What can hang from each mark:
J_40: J_480
J_526: J_182 J_480
J_838: J_480
J_480: J_461
J_182: J_49
J_12: J_368
J_25: J_368
J_857: J_461
J_368: J_12 J_25 J_480
J_461: J_12 J_857

Every row comes from one small tree of marks. The marks that hang from a mark follow it in brackets, in the order of their numbers. Every link used is in the known rows. Which tree was each row made from?
Known rows:
J_40{J_480{J_461{J_12{J_368} J_857}}}: [-0.74 -0.77  3.22  1.43  1.98 -1.12  1.49  0.65 -3.47 -0.24  1.13  1.97
 -0.74 -1.10  0.23 -1.20  1.68 -0.37  0.49 -1.15 -0.09  0.76]
J_526{J_182 J_480{J_461{J_857}}}: [-3.24 -0.69  1.95  0.36  0.59 -1.73  3.18  3.86  2.25 -1.24  2.93 -2.47
  0.18  5.71  2.16  5.06  1.36  3.21 -0.15 -2.30  1.11  0.83]
J_526{J_182{J_49} J_480{J_461{J_12{J_368} J_857}}}: [-2.43 -0.98  2.36  2.54  0.00 -2.59  2.01  3.11  4.29 -2.40  3.99 -2.62
 -0.74  3.91  0.21  4.85  3.08  1.47  0.36 -1.46  2.24  0.10]
J_480{J_461{J_12{J_368{J_25}} J_857}}: [ 1.10  1.45  3.77  3.53 -0.40 -0.42 -1.16 -0.50 -3.99 -1.77  1.66  0.56
 -2.98 -2.36 -0.16  0.96  1.36 -1.61  1.68  0.41  1.58 -0.51]
J_12{J_368}: [ 0.99 -0.88 -3.40  0.20 -0.21  0.09 -1.89  0.86  0.90  0.27 -1.63 -0.14
  1.24  0.28  0.52 -1.35 -2.19 -0.39 -2.28  1.27  1.20 -0.35]
J_526{J_182{J_49} J_480{J_461}}: [-3.86 -1.17  0.34 -0.61  0.43 -3.35  2.56  5.56  4.95 -1.70  4.28 -3.55
  0.86  5.89 -0.13  4.79  1.19  3.28 -1.71 -2.27  0.27  0.83]
J_40{J_480{J_461}}: [-2.12 -1.08  1.15 -1.75  2.43 -1.88  2.05  3.07 -2.79  0.47  1.43  1.06
  0.86  0.88 -0.08 -1.29 -0.26  1.46 -1.57 -1.94 -2.03  1.49]
J_368{J_12 J_25 J_480}: [ 2.06  0.16 -4.38 -7.35 -3.14  3.67 -1.00 -4.43  1.85  2.47 -2.34  1.22
  0.06 -0.53 -2.09 -3.92 -1.96 -0.68  0.50  2.03 -5.86  0.10]
J_461{J_12{J_368{J_25 J_480}} J_857}: [ 3.20  0.59  1.12  2.52 -0.76  1.87 -1.58 -3.87 -0.30  0.60 -2.49  1.74
 -1.24 -4.17  0.69  0.09  0.97 -1.88  1.44  1.57  1.89 -1.01]
J_857{J_461{J_12{J_368{J_25}}}}: [ 2.53  0.81  1.98  3.96 -0.55 -1.48 -2.19 -1.86 -1.64 -0.37 -1.95 -0.05
  0.60 -0.58  0.68  1.84  0.10 -1.06  0.05  0.52  3.35 -0.23]
J_838{J_480{J_461}}: [-1.65 -0.57  0.07 -1.74  2.07 -1.93  0.54  4.00 -2.16  0.73  0.98 -0.39
 -0.04 -1.70  0.18 -2.29 -0.57  1.24 -1.76 -1.18 -1.57  0.87]
J_838{J_480}: [-0.94 -1.47 -1.78 -2.87  1.42 -1.56  0.38  3.64  0.29  2.74 -0.82  0.10
  1.72 -1.36  1.07 -2.01 -1.56  2.12 -2.99 -0.95 -1.70  0.73]
J_526{J_182 J_480{J_461}}: [-3.78 -1.33  0.60 -0.88  1.17 -1.88  2.63  4.67  2.91 -1.60  2.80 -3.03
  1.21  6.48  1.60  4.49  0.58  3.05 -0.74 -2.08  0.65  0.86]
J_25{J_368{J_12 J_480}}: [-0.65 -0.24 -4.60 -4.19 -2.79  4.26  1.36 -3.72  2.71  3.19 -0.60  1.61
  0.73  0.84 -2.50 -4.39 -1.77 -0.92  1.50  1.32 -4.87 -0.39]
J_526{J_480}: [-2.13 -1.36 -0.88 -1.29 -0.31  0.03  0.35  3.85  1.51  2.09  0.77 -2.40
  3.45  5.89  3.44  3.70 -1.59  3.40 -1.52 -1.65  0.94  0.67]
J_461{J_12}: [ 0.28 -0.18  1.73  0.67 -0.78 -1.69 -0.74  0.77 -0.42  0.88  0.94  0.75
  0.81 -0.04  0.95  2.24 -0.16  1.04 -0.98 -0.36  1.38 -1.29]
J_838{J_480{J_461{J_12{J_368{J_25}}}}}: [-0.25 -1.19  0.35 -0.56  2.16 -0.60 -1.12  1.93 -1.88 -0.07 -0.34 -0.13
 -0.62 -3.47 -0.59 -2.82  0.23 -1.23 -0.17  0.40 -0.93  0.53]
J_12{J_368{J_25 J_480{J_461{J_857}}}}: [ 2.09  0.43 -3.81 -1.24  1.04  2.72 -2.29 -1.75 -0.07 -0.69 -3.63 -0.25
 -0.21 -2.83 -1.13 -3.28 -1.74 -2.33 -0.21  2.08 -0.85  0.61]
J_857{J_461{J_12{J_368}}}: [ 1.94  1.08  2.45  4.69 -0.54 -2.17 -1.63 -1.50 -1.99 -0.65 -1.19  0.05
  0.56 -0.02  1.17  2.00  0.49 -0.61 -0.02 -0.04  4.16 -0.66]
J_526{J_182}: [-1.50 -0.91 -1.64 -2.49  0.10 -3.23  2.28  3.22  4.01  0.22  0.71 -0.20
  1.25  2.46  0.20  2.46 -1.18  3.34 -3.82 -1.13 -0.77  0.02]

Which tree is each row?
[ 2.50  1.13  1.14  3.30 -0.01 -0.79 -2.05 -2.59 -1.41 -0.53 -2.76 -0.01
  0.82 -1.17  0.46  0.89  0.08 -1.23  0.28  0.56  2.99 -0.20] | J_857{J_461{J_12{J_368{J_25 J_480}}}}
[-1.13  0.41 -3.29 -3.50 -2.32  3.97  1.38 -3.41  1.01  1.79  0.63  1.27
 -0.46  0.53 -3.07 -4.67 -1.05 -1.56  2.41  1.14 -4.84 -0.26] | J_25{J_368{J_12 J_480{J_461}}}
[ 1.03  0.91 -2.75  0.23  0.99  1.25 -1.18 -0.90 -0.77 -1.23 -1.99 -0.07
 -0.22 -1.64 -0.20 -2.99 -0.95 -1.21 -0.47  0.95  0.77 -0.19] | J_12{J_368{J_480{J_461{J_857}}}}
[ 3.19  0.14  2.22  3.64 -1.58  0.90 -1.82 -2.85 -0.74  0.85 -1.36  1.79
 -1.52 -3.36  1.04  1.34  1.00 -1.69  1.16  1.56  2.40 -1.04] | J_461{J_12{J_368{J_25}} J_857}
[-1.06  0.86 -1.85 -0.87  0.13  3.14  1.41 -1.94  0.40  1.51 -0.41  0.90
  0.20 -1.39 -1.96 -2.35 -0.90 -1.04  1.73  0.28 -2.44  0.03] | J_25{J_368{J_480{J_461{J_12 J_857}}}}
[ 2.39  0.48  2.98  4.61 -1.61 -0.09 -1.02 -2.25 -1.19  0.46 -0.22  1.90
 -1.54 -2.54  1.69  1.52  1.54 -0.95  0.92  0.68  3.57 -1.62] | J_461{J_12{J_368} J_857}
[ 0.35  2.41  0.28 -3.05 -3.07  1.32  1.22 -3.54 -2.22 -0.05  1.92  1.55
 -2.69  0.00 -1.01 -3.29  0.91  0.13  1.97 -0.13 -3.07 -0.98] | J_368{J_12 J_480{J_461{J_857}}}
[-1.91 -1.35  2.21  1.63  0.71 -0.39  1.60  1.75  2.59 -2.04  1.69 -2.15
 -0.41  3.99  1.46  4.43  2.12  0.77  1.40 -0.75  1.85  0.52] | J_526{J_182 J_480{J_461{J_12{J_368{J_25}} J_857}}}
[ 0.57  1.68  4.28  4.20 -0.39 -1.17 -0.57 -0.09 -4.24 -2.06  2.46  0.61
 -3.03 -1.76  0.32  1.03  1.75 -1.10  1.57 -0.16  2.38 -0.93] | J_480{J_461{J_12{J_368} J_857}}
[ 2.17 -0.67 -1.58 -0.03  0.35  1.57 -2.72 -2.26  0.94 -0.11 -2.83  0.54
  0.87 -2.55 -0.43 -1.07 -0.54 -2.07  0.18  1.95  0.90 -0.82] | J_461{J_12{J_368{J_25 J_480}}}
[-0.20 -1.12  2.73  0.76  1.96 -0.40  0.94  0.17 -3.12  0.01  0.37  1.94
 -0.76 -1.70 -0.23 -1.40  1.31 -0.87  0.64 -0.57 -0.89  1.21] | J_40{J_480{J_461{J_12{J_368{J_25}} J_857}}}
[ 2.02  1.37  1.70  3.95 -0.03 -1.56 -1.49 -2.20 -1.73 -0.80 -1.98  0.09
  0.73 -0.61  0.94  1.07  0.44 -0.73  0.17 -0.02  3.76 -0.62] | J_857{J_461{J_12{J_368{J_480}}}}
[-0.77  0.87 -2.38 -2.63 -2.72  4.11  1.75 -3.99  0.56  2.01  0.71  1.74
 -1.18  0.01 -2.71 -4.25 -0.51 -1.48  2.84  1.02 -4.50 -0.31] | J_25{J_368{J_12 J_480{J_461{J_857}}}}
[ 0.31  0.60  1.91  1.82  0.37 -0.69 -1.89  0.61 -3.04 -2.30  1.47 -0.27
 -1.58 -1.22 -0.98  0.18  0.28 -1.81  0.84  0.72  0.88 -0.37] | J_480{J_461{J_12{J_368{J_25}}}}
[-3.18 -2.16 -1.52 -1.66 -0.18 -2.98  2.45  5.13  7.38  0.36  2.54 -3.06
  2.56  6.18  0.79  5.04  0.17  4.22 -3.02 -2.04  0.27  0.64] | J_526{J_182{J_49} J_480}
[ 1.47  1.71 -0.44 -2.58  1.00  2.10 -0.86 -1.91 -1.51  0.01 -2.07  0.16
 -0.74 -3.68 -1.29 -0.94 -0.73 -0.83  0.88  0.54 -2.47  0.69] | J_368{J_25 J_480{J_461{J_12 J_857}}}
[ 2.20 -0.73 -6.01 -2.82  0.95  2.90 -2.77 -1.48  2.09  0.50 -4.92 -0.35
  1.71 -2.05 -0.92 -3.43 -2.92 -1.80 -1.52  2.36 -1.18  0.52] | J_12{J_368{J_25 J_480}}
[-0.66  1.80 -0.19 -1.79  1.55 -0.20  0.23  0.16 -1.89 -1.16  0.05 -0.21
  0.18 -1.24 -0.48 -1.13 -0.37  0.56 -0.13 -0.94 -0.66 -0.37] | J_368{J_480{J_461{J_12}}}
